Each row was made from one walk, in order. Every step used is in the known rows, and no mark comes twice. Write each row's walk.
Known rows
vamav-katizu-tapotu-sirul-dupod: [ 0.794 -1.319  3.915  2.285  1.928  0.081  1.433 -0.384 -0.999  2.435
 -1.018  0.302 -2.118 -2.200 -1.621 -2.856  0.037  3.468  0.988 -0.325
  0.522  0.987 -0.032 -1.073 -0.202]
tapotu-sirul-dupod-govuk: [-1.053 -0.260  3.283  2.133 -0.164  1.430 -1.420 -0.054  2.517  1.143
 -3.180  0.586 -2.601 -2.289 -1.201 -1.754  1.593  2.624 -1.793 -3.027
 -1.206  1.448 -3.361 -0.639 -1.392]
katizu-dupod-govuk-vamav-zuno: [-2.347 -0.109  5.582  2.529  3.455  0.939  0.016 -1.919  2.408  3.584
 -0.831 -0.425  2.709 -2.788  1.804 -1.524  2.861  4.531 -2.213 -5.251
 -1.182  1.125 -4.115  1.643  0.340]
zuno-vamav-katizu-dupod-sirul: [-1.524 -0.017  4.684  2.647  2.769  0.952 -0.264 -1.191 -0.371  1.571
 -0.240 -0.340 -3.267 -4.172  0.395 -2.664  0.595  2.106 -0.142 -2.867
  0.979  0.505 -1.166 -0.019 -1.156]
govuk-vamav-katizu-dupod-sirul: [-0.914 -1.115  4.945  1.799  4.575  2.093 -4.054 -1.279 -0.292  2.867
 -0.338  0.013  1.692 -3.171 -0.172 -2.399  1.006  4.396 -0.746  1.067
  0.553  0.090 -0.469  1.688  0.287]
tapotu-govuk-vamav-katizu-dupod-sirul: [-0.984 -0.698  5.187  2.501  4.406  1.588 -3.457 -0.739  1.787  4.020
 -0.420  0.333  0.185 -1.737 -0.632 -3.486  2.266  3.779 -1.899  2.616
 -0.133  0.920 -0.882  1.756 -0.958]
sirul-tapotu-katizu: [-1.210 -1.623  2.918  0.407  3.682 -0.213  0.244 -1.611  0.933  3.893
 -1.376 -0.245 -3.956  0.506  1.200 -1.910  1.086  0.979  0.712 -4.389
  2.716  0.620 -1.083 -2.097 -0.128]
katizu-tapotu-sirul-dupod-govuk-vamav: [-0.926  0.029  5.501  2.329  2.376  0.801  1.790 -1.055  0.227  2.745
 -2.251  0.036 -0.909 -4.587 -1.100 -2.516  2.378  4.865 -2.976 -0.204
 -1.822  1.403 -2.794  0.355  0.872]
katizu-tapotu-sirul: [-1.391 -0.175  4.045  1.399  2.037  1.394  0.895 -1.656 -0.736  2.608
 -3.279  0.234 -2.293 -1.933 -1.769 -2.366  1.381  2.158 -0.413 -2.865
 -0.681  1.441 -0.679 -0.899 -0.938]
dupod-katizu-vamav: [-1.945  0.990  4.854  0.075  0.948  1.119 -5.416 -1.698  0.660  2.487
 -1.747  0.508 -4.089  0.578  0.798 -0.518 -0.091  1.921 -1.225 -1.889
  1.429  0.188 -1.880 -2.062 -0.927]
katizu-tapotu-sirul-dupod: [-0.579 -0.333  3.974  1.381  1.606  0.332  1.809 -0.988 -1.092  1.446
 -2.137  0.314 -1.648 -2.880 -1.198 -2.566  1.414  3.815  0.105 -2.867
 -0.866  1.954 -2.400 -0.680 -0.406]
tapotu-sirul: [-1.806 -0.551  2.636  0.651  0.649  2.293 -4.286 -0.991  1.252  1.481
 -3.508  0.639 -1.407 -0.870 -1.138 -1.718  0.960  0.902 -0.811 -4.312
 -0.293  0.839 -1.338 -0.382 -2.176]
dupod-sirul-tapotu-katizu: [-1.650 -1.487  4.703  1.562  3.147  1.987 -0.257 -0.913  0.497  3.215
 -2.721 -0.220 -4.084 -0.719 -0.419 -2.123  2.253  1.634  1.156  0.397
  2.427  0.889  0.226 -1.637 -1.540]
govuk-vamav: [-1.832 -0.283  3.521 -0.791  3.347  1.633 -4.848 -1.864  1.053  3.517
 -0.915  0.060  1.526 -0.868  1.123 -1.185  1.806  2.666 -1.225 -3.288
 -0.128  0.535 -1.835  0.927  0.431]
dupod-sirul-tapotu-katizu-vamav-zuno: [-1.308 -0.879  7.125  1.927  3.718  0.682 -0.530 -1.046  0.529  3.538
 -1.759 -0.189 -1.584 -1.797  0.787 -2.228  2.846  2.639 -0.134  0.668
  1.641  0.680 -2.111 -1.299 -2.276]
govuk-dupod: [-1.010 -0.487  2.334 -0.039  2.936  0.371 -1.918 -1.722  1.549  1.973
 -1.362  0.237  1.428 -0.394 -0.377 -0.695  2.031  3.591  0.958 -0.730
 -0.345  1.443 -3.411 -0.133 -0.407]
tapotu-katizu: [-1.662 -1.426  1.773 -0.232  0.611  0.329 -4.275 -1.142  1.472  3.498
 -1.994  1.339 -4.539  0.973  0.531 -1.313  0.958  0.761  0.577 -5.124
  1.458  0.461 -0.063 -1.283 -1.774]
tapotu-govuk-vamav-katizu-dupod: [-0.841 -0.684  3.786  1.398  4.838  0.000 -3.263 -1.220  2.104  4.441
  0.387  0.395  0.267 -0.772  0.188 -3.371  1.538  3.196 -2.302 -1.527
 -0.155  0.791 -1.838  1.494 -0.003]
sirul-dupod-katizu: [-1.189 -0.265  3.128  0.399 -0.880  0.753 -3.195 -0.402  1.040  1.295
 -0.633  0.132 -2.875  0.787  1.574 -0.730  0.300  3.066  1.591 -2.384
  2.109  1.409 -2.162 -1.697 -0.272]
tapotu-katizu-dupod: [-1.887 -1.385  1.758  0.505  1.915 -0.548 -2.821 -1.811  0.710  2.374
 -1.310  1.464 -3.681 -0.672  1.011 -1.767  0.696  2.352 -0.029 -6.553
  1.333  0.744 -1.579 -0.507 -0.942]
tapotu-sirul-dupod: [-1.078 -0.731  2.563  0.839  0.163  1.170 -3.227 -0.144  0.880  0.309
 -2.165  0.799 -0.859 -1.930 -0.595 -1.924  1.043  2.689 -0.292 -3.927
 -0.557  1.521 -3.128 -0.202 -1.648]
sirul-dupod-govuk-vamav-katizu: [ 0.047 -0.631  4.195  1.593  2.262  0.716 -0.824 -0.308  2.402  3.501
  0.156 -0.276 -0.965 -1.736  0.040 -1.612  1.227  4.350 -1.110  0.007
 -0.005  0.523 -2.425  0.116  1.018]
dupod-govuk: [-1.767  0.459  3.718  1.198  1.423  2.244 -0.111 -1.329  3.324  3.919
 -2.915 -0.147 -4.092  0.858 -1.050 -0.880  1.612  1.558 -0.273 -4.245
 -0.697  1.131 -1.536 -1.338 -0.929]

Which walk is each row?
[-0.913 -0.009  4.195  0.957  0.025  0.053  1.078 -0.968 -0.640  2.029
 -0.614 -0.109 -3.414 -0.223  1.090 -1.114  0.857  4.230  1.807 -1.245
  1.425  1.759 -1.548 -2.177  0.549] : sirul-dupod-katizu-tapotu
[-1.046  0.019  3.449  1.297  1.789  0.206 -1.620 -1.057  0.758  3.241
 -0.023 -0.352 -3.777 -1.394  0.822 -1.995 -0.204  0.043  0.112 -4.882
  1.047  0.040 -0.761 -1.055 -0.832] : zuno-vamav-katizu
[-1.273  0.542  4.377  0.831  3.113  0.068  2.348 -1.838  1.005  5.199
 -1.711 -0.108 -3.681  0.746 -1.194 -2.770  2.409  2.321  0.123 -2.313
 -1.034  2.286 -1.221 -1.124 -0.838] : katizu-tapotu-govuk
[-1.152  0.150  3.434  2.111  3.086 -0.452 -0.191 -1.674  0.045  2.144
  0.628 -0.213 -3.326 -3.133  1.262 -2.432 -0.427  1.495 -0.209 -6.201
  0.997  0.335 -2.034 -0.140 -0.072] : zuno-vamav-katizu-dupod
[-1.052 -0.856  4.714  0.406  1.474 -1.080 -4.252 -1.266  1.325  3.793
 -0.864  1.456 -1.537 -0.330  1.885 -1.240  1.647  1.685 -1.045 -4.979
  0.625  0.259 -2.676 -1.053 -2.502] : tapotu-katizu-vamav-zuno
[-0.680 -0.605  3.677  3.006  3.308  0.931  0.738 -1.355  1.947  3.453
 -0.891 -0.152 -2.911 -0.586 -0.857 -1.903 -0.167  3.049  0.633 -3.685
  0.583  0.598 -0.890 -0.669 -0.020] : vamav-katizu-dupod-govuk
[-2.088 -0.054  5.302  2.592  5.343  1.636  2.037 -1.595  1.076  2.507
 -1.792 -0.838 -1.973 -1.876 -0.515 -3.351  2.903  3.820  0.030 -0.510
  0.690  2.267 -3.143 -0.031 -0.808] : katizu-dupod-sirul-tapotu-govuk
[-1.452  0.634  4.275  3.308  2.664  0.124  1.446 -1.535  1.518  3.012
 -0.160 -0.476 -4.887 -3.383  0.589 -2.286  0.211  1.650 -1.254 -5.521
  0.213  0.263 -2.119 -0.482  0.114] : zuno-vamav-katizu-dupod-govuk
[-2.403 -0.102  4.053  1.391  2.951  2.648 -1.336 -1.697 -0.004  0.870
 -2.181  0.257 -1.361 -2.203 -0.590 -1.895  1.752  4.040  0.978 -2.746
  0.193  1.707 -2.058  0.307 -1.475] : katizu-dupod-sirul
[-1.938 -0.553  7.557  2.516  4.427  2.143 -0.444 -0.658  2.143  4.669
 -1.261 -1.312  2.779 -1.005  0.822 -3.005  4.737  2.923 -0.937  2.519
  0.402  1.685 -2.188  0.712 -1.283] : dupod-sirul-tapotu-govuk-vamav-zuno
[-0.601 -1.193  4.154  2.319  3.368  2.073 -1.758 -0.935 -0.068  1.836
 -1.061  0.024 -1.851 -1.491 -1.073 -2.348  0.207  3.487  2.068 -0.383
  1.501  0.759  0.147 -0.001 -1.307] : vamav-katizu-dupod-sirul
[-1.813 -1.570  5.996  3.019  4.909 -0.801  2.272 -1.915  1.924  4.597
 -0.361 -0.682  0.819 -2.404  2.864 -2.283  2.796  3.559 -1.951 -4.227
  1.429  0.618 -3.218  0.208  1.077] : sirul-tapotu-katizu-dupod-govuk-vamav-zuno
[-1.389  0.205  5.707  3.925  4.934  0.116  2.947 -1.123  0.669  3.069
  0.290 -1.169 -4.076 -3.840  0.231 -4.092  1.433  2.021 -1.189 -0.834
  1.138  1.056 -2.050 -0.230 -0.682] : zuno-vamav-katizu-dupod-sirul-tapotu-govuk
[-1.717  0.574  4.929  1.725  0.341  0.678 -0.323 -1.357  1.011  4.809
 -2.073 -0.028 -5.669  2.146 -0.143 -2.072  1.581  1.938 -0.009  0.275
  1.307  1.665  0.493 -2.112 -0.542] : dupod-katizu-tapotu-govuk
[-0.235 -0.018  4.714  2.777  1.744 -0.890  2.214 -0.647 -1.208  2.017
 -0.021 -0.204 -3.892 -4.655 -0.045 -3.098  0.186  2.030 -0.708 -2.768
  0.036  0.712 -1.422 -0.977 -0.037] : zuno-vamav-katizu-tapotu-sirul-dupod
[-0.390  0.382  6.043  3.426  3.431 -0.259  3.284 -0.893  0.378  4.235
 -0.220 -0.437 -3.216 -3.721 -1.293 -3.285  2.459  2.584 -1.034  4.127
 -0.595  1.307 -0.911 -0.337 -0.732] : zuno-vamav-katizu-tapotu-govuk-dupod-sirul
[-1.885  0.180  4.661  1.037  0.317  1.510 -0.370 -1.766 -0.624  3.460
 -2.141 -0.290 -4.475  1.111  0.289 -1.037  0.687  2.241  1.440 -1.364
  1.924  1.084  0.932 -2.294  0.199] : dupod-katizu-tapotu
[-1.325  0.118  5.601  1.318  1.500 -0.492 -3.757 -1.492  1.293  2.284
 -0.532  0.290  2.355 -0.779  1.707 -0.136  1.862  3.946 -0.876  1.790
  0.733  0.869 -4.100 -0.800 -0.888] : govuk-dupod-katizu-vamav-zuno
[-1.802  0.502  5.776  1.500  1.728  0.780 -2.055 -1.447  0.884  5.313
 -1.518 -0.056 -2.810  0.720  0.593 -2.153  2.044  2.889 -2.039  1.551
  0.931  1.150  0.153 -0.779  0.402] : dupod-katizu-tapotu-govuk-vamav
[-0.808 -0.829  4.927  2.260  7.476 -0.502  1.160 -1.671  1.538  5.014
  0.709 -1.042  0.902 -1.218  0.587 -3.738  1.659  3.577 -1.474 -0.801
  1.375  0.929 -2.701  0.502  1.620] : sirul-tapotu-govuk-vamav-katizu-dupod
[-0.981  0.119  4.320  1.256 -0.680  0.476 -5.689 -0.295  0.496 -0.024
 -2.120  1.164 -3.053 -2.412  0.143 -1.431 -0.030  2.995 -2.236 -0.570
  0.445  0.625 -3.479 -1.060 -1.564] : tapotu-sirul-dupod-katizu-vamav
[-0.870 -0.005  5.001  2.851  1.897  0.101  1.159 -1.223 -0.895  2.951
 -1.077 -0.260 -4.491 -3.822 -0.468 -2.875  0.173  0.606 -1.378 -3.325
  0.179  0.307  0.079 -0.952 -0.519] : zuno-vamav-katizu-tapotu-sirul
[-0.784  0.356  4.933  1.812  2.833 -0.359  2.347 -1.637 -0.973  3.935
  0.159 -0.619 -4.737 -2.374  0.316 -2.497  0.220  0.990  0.291 -4.090
  0.661  0.466 -0.157 -1.619  0.304] : zuno-vamav-katizu-tapotu
[-1.350 -0.649  5.315  2.604  0.220  1.099 -1.881  0.112  2.782  2.113
 -1.887  0.069  2.838 -3.408  0.662 -1.707  2.966  3.677 -3.038 -1.855
 -1.514  1.129 -4.020  1.199 -1.058] : tapotu-sirul-dupod-govuk-vamav-zuno
[-0.503 -0.733  3.944  0.950  3.635  0.613 -4.607 -0.728  2.859  5.555
  0.019  0.277 -0.268  0.845 -0.319 -2.930  1.647  1.974 -1.703  0.317
 -0.026  0.553 -0.603  0.811 -0.730] : tapotu-govuk-vamav-katizu
[-2.176  0.441  3.519  2.099  2.996  1.338  1.191 -2.085  2.156  2.531
 -2.128 -0.152 -3.042 -1.323 -0.423 -1.438  1.394  3.536 -0.597 -5.976
 -0.732  1.508 -3.275 -0.401 -0.090] : katizu-dupod-govuk
[-1.011 -0.182  6.192  1.970  0.478 -0.893 -0.172 -0.352  0.951  3.931
  0.717 -0.352  1.168 -0.494  2.708 -2.290  3.096  4.786 -0.853  1.048
  0.555  1.993 -2.614 -0.138  0.197] : sirul-dupod-katizu-tapotu-govuk-vamav-zuno
[-0.693 -1.289  5.979  2.470  6.867  1.670 -0.271 -1.553 -0.666  3.045
  0.157 -0.997  1.865 -3.489  0.374 -2.902  1.252  4.739 -0.625  1.381
  1.774  0.145 -1.099  0.979  1.573] : govuk-vamav-katizu-dupod-sirul-tapotu
[-2.248 -0.533  7.268  3.100  5.738  1.167  0.935 -1.474  1.331  3.308
 -0.531 -1.017  3.904 -3.103  1.460 -3.372  4.306  4.700 -1.404 -0.245
  0.162  1.941 -3.894  1.584 -0.498] : katizu-dupod-sirul-tapotu-govuk-vamav-zuno
[-2.140 -0.345  5.160  2.020  5.443  2.150  2.009 -2.064 -0.495  1.342
 -1.855 -0.796 -0.931 -2.514  0.040 -2.577  1.945  4.298  1.169 -1.954
  1.190  1.709 -2.872 -0.284 -0.028] : katizu-dupod-sirul-tapotu
